Known rows, with every way that one mark hangs from another:
Z_839{Z_12 Z_209{Z_916{Z_468{Z_989}}} Z_636}: .15; -.28; -.14; -.25; .10; -.11; -.08; .08; .08; -.12; .05; -.29; .12; -.31; .22; -.09; .07; .27; -.09; .15; -.03; .02; -.09; -.06
Z_49{Z_636{Z_839{Z_12{Z_19} Z_209{Z_916{Z_468{Z_989}}}}}}: -.02; -.25; -.20; -.28; -.13; -.03; -.26; .11; .14; -.08; -.05; -.40; -.19; -.17; .13; .18; .10; .16; .04; .11; .00; .00; -.03; .04
Z_12{Z_19 Z_384{Z_825{Z_554}}}: -.05; -.30; -.22; -.40; -.19; -.03; -.07; -.09; .00; -.25; -.16; -.23; -.09; .16; .08; .10; .07; .16; .13; -.08; .01; .01; -.18; -.04
Z_916{Z_209{Z_839} Z_468}: .09; -.04; -.26; -.38; .00; -.07; .00; -.17; .06; -.05; -.05; -.32; -.02; -.04; .10; .04; .20; -.06; .28; -.11; -.04; .07; .08; -.05
Z_12{Z_384{Z_468{Z_916}}}: .27; -.25; -.35; -.40; -.06; -.08; .13; -.10; .02; -.33; -.09; -.28; .00; .02; .13; -.03; .15; -.04; .30; .14; -.04; -.08; -.10; -.15
Z_989{Z_682 Z_839{Z_12{Z_19 Z_384{Z_825}} Z_209 Z_636}}: -.22; -.42; .08; -.23; .06; .10; -.28; -.07; .19; -.12; -.06; -.30; .28; .03; -.08; .13; .31; .58; -.34; .16; -.21; -.13; -.18; .02
Z_49{Z_636{Z_839{Z_209{Z_916}}}}: -.04; -.10; -.12; -.50; -.06; .05; -.19; -.03; -.03; -.15; -.09; -.35; -.12; -.23; .15; .25; .18; .00; .41; .23; .06; -.04; -.09; -.15
Z_839{Z_12{Z_19 Z_384{Z_468{Z_916}}}}: .21; -.38; -.35; -.25; -.12; -.18; .04; .09; -.01; -.31; -.06; -.31; -.05; .13; .06; .05; .20; .17; .03; .15; -.07; -.11; -.11; .06
Z_384{Z_468{Z_916 Z_989} Z_825}: .29; -.51; -.33; -.51; -.02; -.02; .10; -.17; .05; -.32; .00; -.27; .00; .00; .27; .12; -.13; -.07; .30; .19; -.02; .09; -.15; -.09
Z_839{Z_12{Z_19 Z_384} Z_209{Z_916} Z_636}: .05; -.28; -.06; -.24; .00; -.15; -.22; .18; -.09; -.17; -.06; -.27; .15; -.11; .08; -.01; .27; .45; -.19; .16; .00; -.19; -.16; -.06
Z_49{Z_636{Z_839{Z_12 Z_209}}}: .04; -.24; -.15; -.39; -.10; .01; -.16; .09; .04; -.13; -.08; -.41; -.13; -.17; .14; .29; .33; .11; .25; .19; -.02; -.02; -.03; -.07
Z_839{Z_12{Z_19 Z_384{Z_468 Z_825{Z_554}}} Z_209 Z_636}: .16; -.45; -.20; -.27; -.16; -.07; .00; .23; .06; -.13; -.17; -.30; .10; .05; .13; .08; .28; .46; -.26; .15; .04; -.34; -.30; .02
Z_989{Z_682 Z_839{Z_209{Z_916{Z_468}} Z_636}}: -.24; -.09; .01; -.30; .20; .13; -.15; -.20; .21; -.11; .03; -.29; .23; -.24; .02; -.02; .05; .25; .06; .21; -.13; -.04; -.18; -.07
Z_636{Z_839}: .01; -.09; -.20; -.40; -.04; -.01; -.16; -.08; -.18; -.29; -.12; -.28; -.17; .01; .11; .23; .17; -.05; .35; -.01; -.08; .17; -.08; -.10
Z_384{Z_468{Z_989{Z_682 Z_839}} Z_825{Z_554}}: -.01; -.39; -.23; -.42; -.10; .19; .02; -.26; .25; -.18; -.06; -.28; .05; .03; .07; .24; -.20; .09; .14; .13; -.19; .09; -.17; -.06
Z_636{Z_839{Z_12{Z_384{Z_468{Z_916}}} Z_209}}: .24; -.34; -.29; -.39; -.04; -.07; -.09; .11; -.11; -.24; -.12; -.33; .06; .09; .02; .11; .47; .20; -.02; .16; -.12; -.11; -.07; -.06
Z_209{Z_916{Z_19}}: -.05; -.02; -.26; -.52; .04; -.14; -.10; -.09; -.16; -.27; .01; -.17; -.08; -.13; .16; .17; -.10; -.07; .34; .04; .04; .18; -.22; -.03
Z_209{Z_839 Z_916}: -.03; -.07; -.13; -.43; .01; -.12; -.17; -.22; -.17; -.27; -.03; -.17; -.04; -.22; .07; .17; .07; -.09; .32; .17; -.04; .14; -.03; -.19
Z_989{Z_682 Z_839{Z_12{Z_19}}}: -.26; -.29; -.09; -.21; .01; .05; -.18; -.13; .13; -.20; .03; -.34; .04; .02; -.09; .25; .07; .27; .02; .12; -.27; .14; -.08; .10
Z_384{Z_468{Z_916{Z_19 Z_209} Z_989{Z_682}} Z_825{Z_554}}: .14; -.47; -.33; -.64; -.15; .01; .08; -.07; .00; -.14; .03; -.22; .11; .10; .18; .18; -.16; -.04; .12; .07; .01; .02; -.12; .05
Z_916{Z_19 Z_209 Z_468}: .06; .02; -.41; -.48; .02; -.11; .06; -.04; .06; -.04; -.01; -.31; -.05; .03; .19; .05; .04; -.04; .27; -.26; .04; .12; -.12; .10
Z_468{Z_916{Z_19 Z_209}}: .05; -.25; -.35; -.58; -.01; -.14; .02; .01; -.18; -.17; .03; -.27; .04; .03; .20; .15; .04; -.10; .38; -.01; .06; .08; -.07; .00
Z_468{Z_989{Z_839{Z_209 Z_636}}}: -.06; -.35; -.15; -.25; .00; .10; -.16; -.04; .17; -.07; -.13; -.39; .07; -.23; .15; .20; -.06; .26; .15; .03; -.17; .09; -.10; -.27
Z_636{Z_839{Z_12{Z_19} Z_209}}: -.03; -.28; -.20; -.32; -.07; -.05; -.23; .15; -.14; -.15; -.10; -.40; -.10; .02; .05; .31; .30; .27; .04; -.01; -.09; .05; -.11; .02
Z_636{Z_839{Z_12{Z_19 Z_384} Z_209{Z_916{Z_468}}}}: .01; -.14; -.20; -.30; -.01; -.09; -.28; .08; -.06; -.17; -.10; -.30; -.02; .10; -.03; .03; .38; .30; -.16; -.01; -.08; -.02; -.09; .08

Rows:
-.12; -.11; -.22; -.30; .02; .03; -.11; -.08; .22; .02; -.03; -.30; .10; -.01; .10; .06; -.10; .17; -.06; -.20; -.13; .11; -.06; .07
Z_916{Z_19 Z_209 Z_468{Z_989{Z_682 Z_839{Z_636}}}}
-.08; -.20; -.27; -.20; .04; -.09; -.15; -.10; .17; -.18; .02; -.28; -.05; -.04; .06; .03; -.16; .15; .01; .03; -.16; .19; -.07; .10
Z_209{Z_916{Z_468{Z_989{Z_839{Z_12{Z_19}}}}}}
.32; -.42; -.22; -.29; .00; -.13; .06; .18; .01; -.21; -.07; -.32; .18; -.11; .16; -.05; .38; .30; -.09; .28; -.02; -.28; -.15; -.12
Z_839{Z_12{Z_384{Z_468{Z_916}}} Z_209 Z_636}
-.13; -.12; -.43; -.26; .00; -.06; -.08; -.11; .25; -.11; -.09; -.30; -.16; -.07; .13; .14; -.21; .04; .09; -.22; -.14; .29; -.18; .02
Z_916{Z_19 Z_468{Z_989{Z_839}}}
.24; -.29; -.21; -.45; -.01; -.01; -.14; .00; -.05; -.23; -.15; -.32; .08; .16; .01; .17; .50; .28; -.11; .08; -.13; -.07; -.14; -.03
Z_636{Z_839{Z_12{Z_384{Z_468 Z_825}} Z_209}}
.10; -.11; -.41; -.44; -.04; -.09; -.02; -.04; .12; -.01; -.03; -.33; -.08; -.02; .21; .05; -.10; .00; .17; -.33; -.03; .22; -.02; .04
Z_916{Z_19 Z_209 Z_468{Z_989}}
-.12; -.40; -.31; -.29; -.04; -.10; -.12; .04; .00; -.20; -.08; -.22; .00; -.10; .21; .21; -.21; .05; .09; .09; -.08; .15; -.17; -.10
Z_468{Z_916{Z_19} Z_989{Z_839{Z_636}}}
-.08; -.64; -.27; -.25; -.04; -.03; -.15; .06; .12; -.12; -.02; -.42; .06; -.07; .07; .23; -.04; .25; .02; .13; -.21; .13; -.03; -.06
Z_468{Z_916 Z_989{Z_839{Z_12{Z_19} Z_209}}}
.19; -.49; -.34; -.49; -.19; -.13; .09; .05; -.10; -.15; -.04; -.24; .06; .22; .12; .23; .12; .02; .06; .24; .05; -.18; -.11; .13
Z_384{Z_468{Z_916{Z_209{Z_839{Z_12{Z_19}}}}} Z_825{Z_554}}
-.11; -.02; -.22; -.47; -.02; -.21; -.21; -.12; -.21; -.24; -.06; -.11; -.10; -.19; .08; .26; .01; -.10; .20; .07; .01; .16; -.16; -.09
Z_209{Z_839 Z_916{Z_19}}
-.06; -.17; -.16; -.41; .05; -.06; -.33; .02; -.04; -.13; .03; -.25; .00; -.09; .01; .13; .16; .20; -.19; -.02; -.15; .21; -.07; .08
Z_636{Z_839{Z_12 Z_209{Z_916{Z_19 Z_468{Z_989{Z_682}}}}}}
-.22; -.15; .01; -.25; .07; .13; -.11; -.20; .10; -.22; -.03; -.26; .12; -.14; .04; .15; .03; .17; .16; .19; -.17; .05; -.14; -.10
Z_989{Z_682 Z_839{Z_636}}
.25; -.21; -.23; -.40; -.04; -.05; -.11; -.06; -.11; -.33; -.14; -.23; -.01; .25; .03; .14; .40; .16; -.05; .10; -.12; .00; -.11; .03
Z_636{Z_839{Z_12{Z_384{Z_468 Z_825}}}}
-.27; -.22; .00; -.16; .14; .03; -.21; -.02; .21; -.10; .05; -.31; .20; -.12; -.03; .03; .11; .42; -.21; .22; -.15; -.08; -.20; .13
Z_989{Z_682 Z_839{Z_12{Z_19} Z_209{Z_916{Z_468}} Z_636}}
-.01; -.13; -.17; -.46; -.10; -.09; -.29; .10; -.05; -.15; -.12; -.27; -.07; -.09; .05; .22; .36; .16; .01; .15; .01; -.07; -.09; -.04
Z_49{Z_636{Z_839{Z_12{Z_384} Z_209{Z_916{Z_19}}}}}
-.20; -.41; .02; -.19; .02; .07; -.32; -.01; .14; -.09; .02; -.33; .19; -.19; .00; .18; -.05; .44; -.19; .18; -.23; .06; -.07; -.06
Z_468{Z_989{Z_682 Z_839{Z_12{Z_19} Z_209{Z_916} Z_636}}}
.09; -.19; -.22; -.38; .16; -.11; -.02; -.05; .08; -.15; .10; -.33; .09; -.20; .12; -.06; .18; .17; .12; .13; -.06; .09; -.09; .02
Z_839{Z_12 Z_209{Z_916{Z_468}}}
-.02; .02; -.20; -.35; .06; -.14; -.09; -.24; -.02; -.23; -.01; -.17; -.09; -.22; .09; .01; .06; -.13; .26; .10; -.02; .15; -.06; -.08
Z_209{Z_839 Z_916{Z_468}}
.05; -.30; -.16; -.38; .09; -.11; -.15; -.08; .12; -.16; .01; -.28; .13; .05; .03; -.09; .28; .37; -.18; .03; -.02; -.04; -.16; .11
Z_839{Z_12{Z_19 Z_384{Z_825}} Z_209{Z_916{Z_468}}}
.08; -.10; -.25; -.36; .07; -.07; -.04; -.21; .08; -.24; .05; -.24; -.07; -.20; .19; -.08; -.17; -.06; .31; .00; -.05; .25; -.03; -.09
Z_209{Z_916{Z_468{Z_989}}}
-.03; -.24; -.25; -.18; .06; .06; -.05; -.07; .31; -.06; -.09; -.39; .00; -.21; .18; .01; -.06; .20; .09; -.05; -.13; .10; -.12; -.14
Z_916{Z_468{Z_989{Z_839{Z_209 Z_636}}}}
-.06; -.10; -.27; -.44; -.09; -.01; -.23; .03; .10; -.07; -.10; -.33; -.21; -.24; .19; .20; .01; .00; .18; .01; .06; .05; -.12; -.05
Z_49{Z_636{Z_839{Z_209{Z_916{Z_19 Z_468{Z_989}}}}}}
.21; -.35; -.26; -.39; -.14; -.03; -.07; .12; .06; -.19; -.12; -.38; -.06; -.04; .10; .17; .42; .10; .11; .31; -.01; -.23; -.04; -.07
Z_49{Z_636{Z_839{Z_12{Z_384{Z_468{Z_916}}} Z_209}}}
-.22; -.05; -.24; -.37; .10; -.02; -.18; -.23; .16; -.18; .04; -.19; -.01; -.13; .04; .05; -.24; .03; .06; -.04; -.15; .27; -.15; .03
Z_209{Z_916{Z_19 Z_468{Z_989{Z_682 Z_839}}}}
.06; -.44; -.06; -.28; -.02; -.09; -.17; .12; .02; -.16; -.11; -.31; .14; .00; .12; .06; .35; .50; -.24; .07; .00; -.17; -.21; -.03
Z_839{Z_12{Z_19 Z_384{Z_825}} Z_209 Z_636}
.01; -.18; -.17; -.26; -.07; -.15; -.18; .04; .06; .02; .01; -.21; .06; -.11; .08; .08; .12; .15; -.30; -.13; -.10; .10; .07; .09
Z_916{Z_19 Z_209{Z_839{Z_12 Z_636}} Z_468{Z_989{Z_682}}}
-.08; -.42; -.23; -.46; -.04; -.07; -.11; -.09; -.03; -.26; .08; -.23; -.04; -.18; .15; .14; -.18; -.06; .21; .02; -.10; .29; -.04; -.09
Z_468{Z_916{Z_19} Z_989{Z_682}}
-.03; -.15; -.21; -.31; .02; -.10; -.24; .09; -.10; -.15; -.04; -.32; -.08; .02; .04; .12; .25; .22; -.03; .04; -.05; .04; -.13; .12
Z_636{Z_839{Z_12{Z_19} Z_209{Z_916{Z_468}}}}
.10; -.30; -.23; -.40; -.08; -.28; -.12; .13; -.24; -.15; -.07; -.15; .15; .05; .09; .10; .35; .08; -.11; .09; .02; -.08; .01; -.02
Z_468{Z_916{Z_19 Z_209{Z_839{Z_12{Z_384} Z_636}}}}
.01; -.16; -.07; -.39; -.01; -.29; -.29; -.03; -.23; -.28; -.09; .02; .11; -.03; .05; .11; .27; .18; -.32; .19; .02; -.02; -.18; .00
Z_209{Z_839{Z_12{Z_384{Z_825}} Z_636} Z_916{Z_19}}
.00; -.13; -.43; -.33; -.04; -.12; -.02; -.07; .16; -.15; -.05; -.28; -.23; -.15; .23; .08; -.18; -.04; .18; -.26; -.04; .30; -.15; .00
Z_916{Z_19 Z_468{Z_989}}
